(in the rows, 128 means zero)
Known rows, with every way that one mark hangs from another:
{tubug vimem}: [135 106 135 127 120 126  86 126 137 140 127 142 122 134 123 165 143 158
 140 131 107 141 119 129]
{rufuv luvepas {tubi rufo}}: [138 146 131 138 161 102 132 137 107 121 130 129  42 148 124 121 161 111
 138 113 114 144 154 146]
{rufo {tubi bisor}}: [120 106 119 133 119  95 154 119 124 125 149 129 162 129 130 189 128 110
 118 145 125 119 147 142]
{tubi nevo rufo {rufuv luvepas}}: [137 105 124 132 172 113 229 126 103 138 133 144  88 129 127 129 180 145
 131 120 118 167 143 138]
{rufo {tubi {bisor tubug}}}: [125  83 126 121 133 113 150 121 124 131 167 134 188 127 124 206 143 140
 108 145 106 116 147 140]
{nevo {tubi rufo}}: [119 152 113 127 133 127 115 142 120 121 146 162  50 140 117 127 141 114
 136 120 101 127 160 136]
{nevo gano {tubi bisor rufuv}}: [129 105 127  94 150  97 129 152 100 139 133 140  61  92 128 128 139  93
 143 166 114 163 164 129]
{bisor {tubug vimem}}: [138  84 143 116 134 146  76 127 136 146 143 147 147 131 117 184 158 189
 134 130  87 140 119 126]
{gano {nevo {tubi bisor}}}: [137 113 114 124 134 110 114 144 121 123 145 151  75 108 125 185 120 113
 139 165 111 138 152 140]
{tubi {bisor {tubug vimem}} nevo}: [146  53 143 120 123 127  77 123 128 140 158 157 169 111 114 218 165 179
 124 143  94 151 135 116]
{gano {nevo {tubi {bisor tubug} rufo}}}: [137 105 113 106 143 122 132 143 117 121 175 172  55 131 119 216 146 141
 135 153  81 138 172 147]
{rufuv tubi}: [136 142 138 110 146 123  95 140 127 122 126 120 103 130 123  84 137 106
 140 127 126 125 138 126]
{nevo gano}: [129 112 119 114 129 122 152 133 115 132 125 138  80 128 137 104 127 129
 147 138 119 156 133 127]
{nevo gano tubi}: [124 120 118 118 135 128 124 148 112 137 133 157  37 116 124  90 132 114
 152 143 105 155 148 126]
{tubi {bisor tubug} {nevo gano} rufo}: [139  71 117 101 128 118 161 128 101 122 168 167  79 133 129 166 159 148
 131 138  96 166 166 124]
{tubug bisor vimem}: [147  87 123 114 118 135  72 136 132 144 132 138 159 110 124 186 142 160
 130 133 105 137  78 126]
{rufo {tubi bisor {nevo gano} rufuv}}: [129  62 112  93 150  94 241 123 107 138 145 143 127 113 135 127 154 123
 143 161 118 168 153 131]
{rufo tubi}: [117 114 116 127 133 121 190 119 132 132 142 134 150 142 127 133 133 134
 131 130 117 120 131 137]
{gano {nevo {tubi rufo}}}: [131 139 101 113 144 130 164 142 125 120 149 172  17 145 122 139 135 140
 157 138  91 139 154 145]
{nevo gano {tubi {bisor tubug} rufuv}}: [132  81 135  86 165 117 125 154 100 145 151 148  85  91 123 145 158 121
 134 166  98 163 165 130]
{gano {nevo tubi}}: [135 122 111 119 146 139 147 145 128 130 138 156  65 122 121 129 125 134
 155 151 103 139 134 137]
{rufuv {tubi bisor rufo}}: [136 151 128 107 126  91  80 139 115 104 144 127  77 145 127 153 139  81
 130 128 123 123 173 139]
{rufo {tubi {rufuv luvepas}}}: [123  98 125 137 179 103 241 122 112 152 129 123 148 122 129 144 163 138
 128 138 124 147 130 154]
{vimem {tubug bisor}}: [139 100 104 117 113 141 122 144 131 132 127 133 149 112 121 164 140 175
 131 135 118 133  61 124]
{rufuv luvepas}: [133 116 135 165 148 113 147 128 110 138 123 124 108 119 129 152 144 134
 121 126 127 145 126 140]

Rows:
[144 103 127  95 153 126 145 139 113 125 130 145  63 125 125  36 147 114
 166 134 117 166 144 112]  {rufuv {tubi {nevo gano}}}
[134 101 110  83 152 122 230 129 107 133 135 156  55 137 132  76 163 137
 159 133 111 178 151 126]  {tubi {nevo gano} rufo rufuv}
[137 127 107  92 155  99 166 145 115 121 148 153  44 124 127 182 144 112
 148 162 104 146 168 151]  {gano {nevo {tubi bisor rufo rufuv}}}
[146 110 119 125 166 108 182 137  92 126 136 154   4 141 127  72 171 120
 162 121 105 184 157 132]  {rufuv luvepas {tubi {nevo gano} rufo}}
[143  74 126 122 179 114 236 132  93 155 119 142  80 101 134  90 169 144
 148 143 121 194 130 128]  {tubi {nevo gano} {rufuv luvepas}}
[141  75 125  94 144 101 186 133 104 135 131 138 111  99 136 122 149 116
 142 159 128 177 148 118]  {tubi bisor {nevo gano} rufuv}
[136  84 148 137 184 108 123 148  95 150 150 137 115  80 116 199 174 128
 105 155 106 150 156 140]  {nevo {tubi {bisor tubug} {rufuv luvepas}}}
[127  90 130 142 165  77 212 123 105 145 136 115 158 110 134 198 157 115
 113 152 128 144 147 155]  {rufo {tubi bisor {rufuv luvepas}}}
[124 137 123 103 146  97 129 146 109 124 146 147  67 117 122 170 150  94
 125 144 112 136 177 141]  {nevo {tubi bisor rufo rufuv}}
[132 127 127 132 170 102 205 129 104 138 125 129  84 133 132 150 169 135
 126 124 119 154 144 150]  {tubi rufo {rufuv luvepas}}
[139 127 136  99 141 108  78 139 116 111 163 133  97 143 121 166 157 110
 124 130 104 122 174 134]  {rufuv {tubi {bisor tubug} rufo}}
[129  58 125 123 135 124 177 117 125 132 174 152 195 122 120 182 156 152
 113 143 102 130 146 127]  {rufo {tubi {bisor tubug} nevo}}
[128 114 130  92 159 118 118 147 109 130 164 154  93 114 115 186 168 123
 115 144  94 134 178 138]  {nevo {tubi {bisor tubug} rufo rufuv}}
[122 147 118  99 159 124 157 144 118 130 138 152  56 129 118 114 158 115
 139 128 105 137 159 138]  {nevo {tubi rufo rufuv}}
[142 140 135 147 146  77 104 136  97 114 138 124  60 135 128 179 154  89
 122 128 121 142 170 149]  {rufuv luvepas {tubi bisor rufo}}
[150  72 136  88 151 120 110 141 105 125 155 145  95 111 122 112 159 121
 143 148 106 162 162 112]  {rufuv {tubi {bisor tubug} {nevo gano}}}
[125 110 119 122 122 100 100 150 104 130 139 150  52 102 128 144 125  89
 138 158 113 155 163 130]  {nevo gano {tubi bisor}}
[131 118 136 142 184 116 162 147 105 150 123 134  87  96 119 123 162 124
 130 141 118 154 141 143]  {nevo {tubi {rufuv luvepas}}}
[136 118 115  92 176 133 182 146 128 137 131 147  69 110 122 112 141 135
 159 158 110 148 136 138]  {gano {nevo {tubi rufuv}}}
[139  90 115 117 173 108 251 129  90 143 129 152  39 126 135 106 179 146
 151 130 110 194 146 138]  {tubi {nevo gano} rufo {rufuv luvepas}}
